What can hang from each mark:
J104: J726
J211: J104 J200 J745
J726: J104 J970
J745: J211 J701
J246: J970
J701: J745
J200: J106
J106: J200 J256 J745
J970: J246 J726

Each row was made from one small tree. The marks that hang from a mark follow it in brackets, in the order of their numbers. Every link used is in the known rows. Write each row's tree.
(in the rows, 100 means zero)
Known rows:
J701(J745(J211(J104(J726(J970(J246))) J200))): 96 108 113 111 63 96 99 105 89 88 106 116 110 111 132 95 107 106 91 77 83
J106(J200 J256 J745): 105 102 85 97 73 106 126 110 105 95 101 108 88 71 113 98 99 101 92 121 109
J246(J970(J726)): 87 83 107 105 100 108 97 100 86 102 104 102 100 108 96 124 97 99 101 103 112
J211(J104 J200(J106) J745): 109 95 118 107 98 96 69 139 104 97 103 114 89 113 125 60 117 107 89 87 87
J745(J211 J701): 107 101 98 102 98 94 112 104 93 97 103 103 90 104 112 84 117 98 95 121 94
J200(J106(J745)): 103 111 116 98 90 93 97 99 104 107 99 95 93 101 109 87 107 99 90 103 101
J745(J211(J104 J200) J701): 107 92 91 107 100 93 91 130 83 94 105 118 86 106 130 80 124 104 91 114 92
J726(J970(J246)): 103 113 102 100 95 92 103 114 108 106 98 105 116 95 98 86 104 104 98 80 90
J200(J106(J256 J745(J211(J104(J726)) J701))): 107 106 115 106 84 98 114 119 92 103 102 105 77 94 136 62 123 102 76 120 98
J970(J246 J726): 98 88 111 103 121 99 95 110 106 104 105 105 112 100 108 95 89 98 107 89 99
J104(J726(J970(J246))): 98 112 123 103 86 94 113 101 101 102 101 98 115 99 107 93 96 108 102 79 89
J211(J104 J745): 101 90 116 103 99 105 86 128 98 100 104 121 92 91 111 66 102 106 94 95 95
J246(J970(J726(J104))): 82 82 97 102 101 97 90 119 84 103 105 106 98 106 100 111 99 96 102 103 103
J701(J745(J211(J200))): 103 99 89 106 75 96 100 83 95 83 103 105 96 117 119 110 108 94 94 105 92
J726(J104 J970): 97 110 91 96 88 89 95 120 98 106 97 109 103 93 99 84 109 100 89 88 86
J211(J104(J726(J970)) J200 J745(J701)): 111 96 137 109 91 97 95 129 84 100 107 118 87 102 132 63 113 113 86 102 82
J211(J104 J200 J745): 106 85 109 106 98 100 80 133 96 94 105 122 89 99 123 72 106 108 95 94 91
J200(J106(J256 J745(J211 J701))): 117 112 94 101 90 90 119 110 106 104 98 99 79 97 122 64 127 94 76 128 97
J106(J200 J256 J745(J701)): 112 103 90 99 86 102 128 120 98 100 103 105 81 75 119 84 104 99 90 140 103
J970(J726): 97 86 108 101 116 106 94 96 98 104 104 106 101 101 103 107 96 97 98 97 104
J701(J745(J211(J104))): 92 102 98 106 79 107 92 100 90 94 103 116 98 104 111 96 107 96 89 98 97
J106(J200 J256 J745(J211(J104(J726)) J701)): 103 99 104 104 65 108 133 122 83 92 109 116 76 73 139 80 111 106 86 135 103

Write each row's tree:
108 103 78 110 80 100 84 119 105 89 99 110 91 114 126 83 125 95 76 93 92 -> J701(J745(J211(J104 J200(J106(J256)))))
100 100 75 99 61 110 120 124 97 91 104 127 83 65 125 88 112 104 83 116 107 -> J106(J200 J256 J745(J211(J104)))
118 99 80 109 102 92 89 144 100 96 99 109 82 108 133 62 138 100 76 109 90 -> J745(J211(J104 J200(J106(J256))) J701)
105 102 111 108 79 95 104 116 78 96 105 116 90 107 132 86 126 110 83 102 86 -> J745(J211(J104(J726(J970)) J200) J701)
108 90 123 106 114 101 89 140 92 106 106 117 86 95 117 53 106 104 93 114 91 -> J211(J104 J745(J701))
114 107 78 107 77 95 97 98 112 86 98 97 93 121 121 91 122 92 80 99 91 -> J701(J745(J211(J200(J106(J256)))))
117 94 125 109 111 90 71 151 97 102 105 111 83 115 131 45 122 105 88 105 83 -> J211(J104 J200(J106) J745(J701))
98 112 94 98 95 82 97 134 105 107 98 109 114 91 103 72 105 102 99 80 82 -> J726(J104 J970(J246))
89 100 118 107 70 110 102 87 84 90 107 109 97 108 119 103 101 99 93 98 97 -> J701(J745(J211(J104(J726))))
99 96 119 107 93 102 107 113 79 96 107 108 88 103 125 82 113 105 94 114 95 -> J745(J211(J104(J726)) J701)
101 85 130 108 88 103 90 119 90 90 108 115 89 102 132 78 100 112 99 93 92 -> J211(J104(J726) J200 J745)
106 102 137 107 97 90 89 122 82 105 106 99 82 111 141 74 113 106 89 116 94 -> J211(J104(J726) J200(J106(J745(J701))))
114 94 79 106 93 95 110 129 88 96 103 122 75 83 139 71 124 101 78 128 98 -> J106(J256 J745(J211(J104 J200) J701))
100 92 85 105 87 98 88 118 90 89 103 121 92 102 125 94 118 105 93 94 96 -> J745(J211(J104 J200))
102 94 119 107 82 94 110 108 73 93 109 114 78 98 146 85 113 107 91 124 96 -> J106(J745(J211(J104(J726) J200) J701))
109 110 88 100 77 95 116 100 113 99 97 102 85 92 115 79 122 97 78 107 102 -> J200(J106(J256 J745(J211)))
117 102 96 106 108 91 89 143 96 107 99 108 79 96 134 62 123 101 77 120 96 -> J211(J104 J200(J106(J256 J745(J701))))
93 87 102 101 122 88 88 129 102 104 106 108 110 97 112 80 91 96 108 89 91 -> J970(J246 J726(J104))
112 107 95 104 93 95 105 132 99 106 99 112 77 89 127 55 130 98 72 121 98 -> J200(J106(J256 J745(J211(J104) J701)))
99 111 124 101 51 104 127 114 77 99 108 120 84 79 133 86 116 111 82 121 95 -> J106(J200 J745(J211(J104(J726(J970))) J701))
118 89 116 105 109 90 97 122 97 96 106 107 85 109 124 65 108 103 98 121 86 -> J211(J200 J745(J701))
114 97 117 104 95 90 83 118 112 94 102 101 91 119 119 70 114 103 93 94 86 -> J211(J200(J106) J745)
123 93 106 110 113 94 80 158 106 101 102 112 80 105 132 38 125 104 79 109 85 -> J211(J104 J200(J106(J256)) J745(J701))
104 102 99 112 71 103 93 107 97 84 103 103 90 118 135 89 119 99 79 93 91 -> J701(J745(J211(J104(J726) J200(J106(J256)))))
97 104 119 111 69 99 84 99 90 86 106 102 95 130 134 96 116 101 88 91 89 -> J701(J745(J211(J104(J726) J200(J106))))
